Each row was made from one small tree. The marks that hang from a mark follow it in brackets, in alphabetical order. Every link used is in the known rows. Write each row's tree.
Known rows:
difos(diduv mezo(basus tubem(lepov))): [  4.2   2.8 -13.0  19.5 -26.2   9.7  20.6 -10.9  -7.1 -12.2  14.9 -24.8
 -28.5  13.4   2.8 -10.2  17.6 -22.0  12.9  15.1  11.6]
mezo(basus(lelaf) tubem): [  6.9  -9.9 -13.1  -2.6 -14.3   0.4  11.0  21.7  -3.9   3.2   2.3 -18.0
 -23.6  12.2   0.5   0.9  11.4   7.6 -23.8   3.1 -12.2]
tubem(diduv lelaf lepov mezo nerod): [  1.2  16.3   3.8  26.0 -13.5  10.7  18.9 -36.6  -2.8 -13.4   9.9  34.3
 -30.5   7.3   2.9 -34.0  40.6 -21.2  70.2  16.1  -7.5]
mezo(basus(lelaf(difos)) tubem): [ 10.2  -6.9 -18.9  -1.3  -4.0  -8.1   4.0  21.6  -2.6   0.4 -12.8 -21.6
 -12.6   5.8  -8.3  -8.0  17.9   2.5 -40.5   8.6 -11.5]
mezo(tubem(diduv nerod)): [ -5.9   8.8   3.7  26.9  -8.4  10.9 -16.0 -30.5   0.5  -5.7  18.6 -18.5
 -19.3  18.8  22.0 -10.0  24.8   8.0  35.4  12.5  -3.2]
tubem(diduv mezo nerod): [ -2.2   9.7  -0.5  23.0  -4.2   1.7   9.9 -21.6   3.2 -22.5   3.6   0.6
 -12.0   3.7  17.3 -15.6  26.6 -15.9  33.9   8.8 -15.8]
lelaf(difos): [  3.5   2.4  -5.0   0.7  11.2 -10.7  -7.3  -1.4   0.5  -1.7 -14.5  -3.0
  12.9  -6.1  -8.5  -9.4   6.0  -6.7 -19.1   4.8  -0.7]
tubem(diduv lelaf lepov mezo): [ -3.5  13.6  -4.0  11.8 -10.5   4.0  23.2 -21.4  -7.1   5.4   8.8  28.4
 -26.6   2.7  -8.3 -20.7  27.7 -18.3  50.8  15.5   6.5]
mezo(basus tubem(lelaf lepov nerod)): [ 12.2   9.1   6.8  15.0 -16.4  21.3   5.3 -27.2  -0.9 -19.1  14.3  18.6
 -23.8  18.9  -5.6 -35.1  35.2 -12.7  39.2   6.6 -12.9]
mezo(basus): [  4.4  -2.0  -9.8  -3.8   8.3  -5.4   4.4   7.9   5.7  -9.8  -5.4 -14.7
  12.4  -1.0   1.8   6.5   7.9 -14.8 -26.0   0.8 -10.0]
basus(lelaf(difos(mezo))): [ 12.9  -4.0 -14.2   3.8 -18.3  -7.4  19.8  16.6 -10.1  -1.7 -22.0   8.1
 -15.9  -9.9 -10.6 -12.9   4.2  -5.7 -28.9   7.3 -19.1]
lelaf(basus difos(mezo)): [ 10.2   1.6  -1.4   8.0  21.9   7.0  28.8   9.7  -4.9  -4.0 -18.3  12.3
   3.3  -1.6 -11.0  -9.3   9.2 -35.3  -4.1   0.0  -4.2]
difos(diduv mezo(tubem(lepov))): [  0.1   4.6  -3.3  23.9 -35.6  15.1  16.5 -19.2 -13.2  -4.2  20.4 -10.0
 -41.0  14.9   1.3 -15.1   9.5  -7.7  40.0  13.4  20.9]
tubem(lelaf): [  5.6   4.2  12.3 -10.1   3.3  10.5  -0.6  -7.0   4.5  10.9  -0.9  21.7
  -3.8  -2.5 -14.2  -8.9   9.1  -4.8   5.1   5.3  -5.1]
difos(mezo): [  6.5   2.1  -0.6   2.8 -17.2  10.5  15.8   2.9  -5.6  -7.2  -3.4   8.5
  -3.6  -5.1  -6.7  -5.9  -5.7  -8.8   3.4  -1.8 -13.7]
basus(lelaf): [  3.2  -8.8  -9.5   1.3 -11.7  -8.3  12.3  15.4  -5.5   9.3  -4.2   3.3
 -23.3   1.2   3.7   2.4   5.1  10.3 -13.2   4.6  -4.1]
difos(diduv mezo): [  2.9   0.5  -1.7  10.4 -11.8   3.5  13.7  -8.8   1.2  -0.4   1.4 -16.4
 -14.1  -3.2   5.7   2.8   4.9 -14.9  -1.8  13.9   4.5]
difos(diduv mezo(basus tubem(lelaf))): [ 12.5   2.8   5.6  -2.5 -10.7  23.5  12.6  -9.1   7.7   3.1   7.1 -16.7
 -18.3   4.8 -11.2  -8.0  19.9 -21.3 -10.7  17.2  -7.8]
tubem(nerod): [  4.3   2.5   6.5  15.2  -3.3   6.4  -3.2 -16.9   3.2 -17.9   2.0   6.5
  -3.4   4.8  10.8 -13.9  13.4  -4.4  19.1   0.3 -13.7]
lelaf(basus difos(diduv mezo)): [  6.2   0.0  -2.2  15.5  27.0  -0.8  27.0  -1.3   3.2   4.8 -14.1 -11.4
  -4.1  -0.3   0.3  -0.3  19.0 -42.4 -10.2  14.8  12.5]
basus(lelaf(difos)): [  6.7  -6.2 -15.3   1.6  -0.8 -18.8   3.2  15.0  -3.2   9.2 -18.7   0.5
 -10.5  -5.3  -5.8  -6.1   9.2   2.8 -30.9   9.0  -4.3]
difos(diduv mezo(basus tubem)): [  7.1  -1.2  -6.2   7.5 -15.0  13.6  13.0  -2.1   3.9  -7.8   7.1 -37.1
 -15.7   7.2   3.2   0.3  12.0 -15.9 -14.9  12.9  -3.6]

Write each row's tree:
[  3.4  -7.5 -15.0   8.9   6.9 -26.5   2.9   3.1   3.8  16.2 -14.0 -22.0
 -20.0  -3.1   6.1   3.1  20.3  -1.3 -38.2  24.0  13.9]
basus(lelaf(difos(diduv)))
[ 14.0   2.6 -16.2  -1.4   1.1  -3.9  11.9  10.0   1.8 -18.6 -23.7  -9.2
  19.2 -11.8 -12.6  -9.0   7.3 -30.7 -40.4   4.3 -24.6]
lelaf(difos(mezo(basus)))
[ 10.1   5.0  -9.2  23.2 -14.9  -0.2  29.6 -10.6  -3.3 -48.0   1.6  17.3
 -11.0   6.1   3.9 -31.6  27.6 -30.2  34.6  -0.8 -19.3]
tubem(lepov mezo(basus) nerod)
[  2.7   2.5 -20.4  15.2 -21.9   0.1   9.0   4.0 -12.1  16.7  -5.1 -15.6
 -31.5   4.6   0.3  -7.6  16.2   4.6  -9.2  19.0  -8.5]
basus(lelaf(difos(mezo(tubem(diduv)))))
[ -3.5   7.9 -25.4  17.4  -5.1 -11.7  26.5  -7.5  -4.8 -16.8   4.6  -7.2
 -12.2   3.9   6.9  -5.5  26.0 -27.7  19.4  12.3   2.0]
tubem(diduv lepov mezo(basus))
[  9.1   0.7 -17.0  18.4 -44.1   4.6  23.0   5.7 -25.0  -2.8  -2.0  14.8
 -41.7   7.7 -15.0 -30.0   9.7   2.6  16.6   7.8  -1.9]
basus(lelaf(difos(mezo(tubem(lepov)))))
[ -8.2  12.8  -4.3  39.4 -21.3   6.8  -7.4 -38.7 -10.0  -7.1  26.4  -5.8
 -35.5  24.3  21.9 -20.6  29.6   3.9  63.3  14.3  11.2]
mezo(tubem(diduv lepov nerod))
[  9.2  -6.1 -16.3  11.2 -10.7 -13.1  17.5   6.9  -2.8   8.1 -18.0 -14.0
 -25.2  -8.5   0.1  -2.6  14.6 -10.5 -32.8  22.4  -0.6]
basus(lelaf(difos(diduv mezo)))
[ -0.5  -2.1  -1.7  13.7  44.7 -12.5  11.1  -4.9   8.5  11.0 -10.0 -18.0
  -2.0   5.1   6.1   4.8  24.5 -31.3 -13.7  15.5  27.5]
lelaf(basus difos(diduv))
[ -5.3   7.8  13.7   6.3  26.0  21.0   9.5 -12.6   0.8  32.2  16.4   4.3
 -24.6  20.9  -0.5   0.8  30.1 -12.8  35.0  12.4  15.6]
mezo(tubem(diduv lelaf(basus)))
[ 10.9  11.4  13.4  16.4 -19.6  18.9  26.8 -27.1  -3.8 -28.8   5.8  53.5
 -26.6   5.1 -11.8 -46.1  28.2 -22.2  65.8   1.6 -15.8]
tubem(lelaf lepov mezo nerod)
[ -3.6   8.3  -5.4  12.3 -23.3  16.3   4.3 -11.2  -9.2   6.7  13.2 -17.0
 -20.8   8.6   5.4  -1.7   7.1   1.0  21.0  10.3  -2.5]
difos(mezo(tubem(diduv)))
[ -1.7   9.6 -20.7  21.7 -27.4  10.1  14.8 -10.2 -13.6  -6.1  16.2 -20.9
 -24.5  13.6   6.6  -6.5  20.5 -15.3  23.9  13.8   0.9]
difos(mezo(basus tubem(diduv lepov)))
[ -1.7  16.9   7.0  28.8 -18.9  19.7  -7.1 -44.4  -5.1   3.2  24.5  16.2
 -38.2  21.9   7.5 -28.9  39.3  -1.5  69.7  19.0   6.7]
mezo(tubem(diduv lelaf lepov nerod))
[  3.7  11.0  -8.5  -2.1  16.6   1.9 -16.0 -12.8   9.3  15.3  -3.7 -20.1
   2.3   5.2 -10.3  -7.4  33.9 -14.3 -22.2  23.4  -4.3]
mezo(basus tubem(diduv lelaf(difos)))
[  6.6   8.5  23.2  25.3   3.1  33.0  21.4 -26.9  -7.3  -4.7  20.8  40.5
 -37.8  29.2  -4.4 -35.0  36.9 -21.8  75.8   1.7   7.3]
mezo(tubem(lelaf(basus) lepov nerod))
[  6.1  -1.6 -20.9  20.7  -7.6 -12.7  25.4   3.4   3.0 -20.9  -5.6  -8.6
 -23.7   4.2  21.4  -5.6  38.1 -17.9  -4.2  14.4 -30.3]
tubem(diduv mezo(basus(lelaf)) nerod)
[ -6.7  11.7   5.1  19.9  12.2  19.0  17.7 -21.4 -10.2  28.7  23.6  15.8
 -39.0  26.5  -0.5  -8.3  35.8 -17.7  61.7  15.0  31.2]
mezo(tubem(diduv lelaf(basus) lepov))
[ 11.2   0.9 -16.7   6.1   6.7 -10.0   7.9  -0.1   9.5 -11.0 -19.5 -32.9
   9.8 -10.8  -0.3  -1.0  17.6 -34.8 -48.0  19.2  -7.1]
lelaf(difos(diduv mezo(basus)))
[  8.2  -1.9 -10.4   4.7  -3.2  -0.3  16.8   0.1   8.0  -9.3  -4.6 -31.0
  -1.3  -4.7   6.8   8.8  12.5 -30.6 -30.7  14.6  -5.8]
difos(diduv mezo(basus))
[ -5.0  12.3  -5.5  12.8  -4.3  -0.3   1.7 -26.8  -5.0  22.1  11.5  17.3
 -22.4   5.8   1.0  -6.7  26.4  -8.8  35.1  21.3  17.9]
tubem(diduv lelaf lepov)
[ -1.0  10.2   5.2  -1.2   2.5   5.5  13.2 -11.9   4.0  10.2   1.4  17.2
 -14.6  -3.2  -8.7  -8.7  21.4 -14.7  23.0  13.6  -7.2]
tubem(diduv lelaf mezo)
[ -6.6  11.5 -10.4  37.6 -10.4  -4.9  -3.4 -35.9  -6.7  -8.1  13.1   1.5
 -21.9  13.0  25.9 -13.1  31.2  -6.9  49.8  16.1   7.9]
tubem(diduv lepov nerod)
[ -1.5  10.2   8.0   8.2  35.8  10.6   0.9 -13.4   2.3  29.1   1.7   0.8
 -13.0  15.6  -8.9  -7.7  36.3 -19.4  14.3  17.8  15.1]
mezo(tubem(diduv lelaf(basus difos)))
[ -3.2  10.6 -13.4  35.0 -13.7   3.1  -5.0 -30.8  -4.5 -15.7  20.2 -20.2
 -23.1  23.6  23.8 -14.2  38.8 -10.7  38.3  15.1   2.2]
mezo(basus tubem(diduv lepov nerod))
[ 14.0   3.5   2.2  14.1 -24.6  24.7  11.7  -6.5  -0.8 -35.4   4.3  -9.0
  -7.9  10.3   2.7 -22.4  15.2 -15.9   8.6  -1.8 -35.0]
difos(mezo(basus tubem(nerod)))
[ 10.5  16.6   2.1  17.4  -1.8  10.4  -2.3 -32.2   4.9  -6.1 -12.4  15.7
  -3.2  -6.8  -1.9 -26.7  33.2 -25.9  10.0  22.0 -25.8]
tubem(diduv lelaf(difos(mezo)) nerod)
[ -5.5   9.7   0.0  17.5  24.7   5.3  21.6 -19.4  -5.3  27.7  11.3  23.4
 -26.6  14.3   2.8  -1.1  36.7 -28.8  44.8  17.1  27.2]
tubem(diduv lelaf(basus) lepov)
[  8.5   2.8  12.6   2.4  40.6   3.4  32.0  -5.5  11.7   6.2 -13.2  15.9
 -10.3  -0.2 -16.1 -16.7  34.8 -45.0   6.3  16.2  11.5]
tubem(lelaf(basus difos(diduv)) mezo)
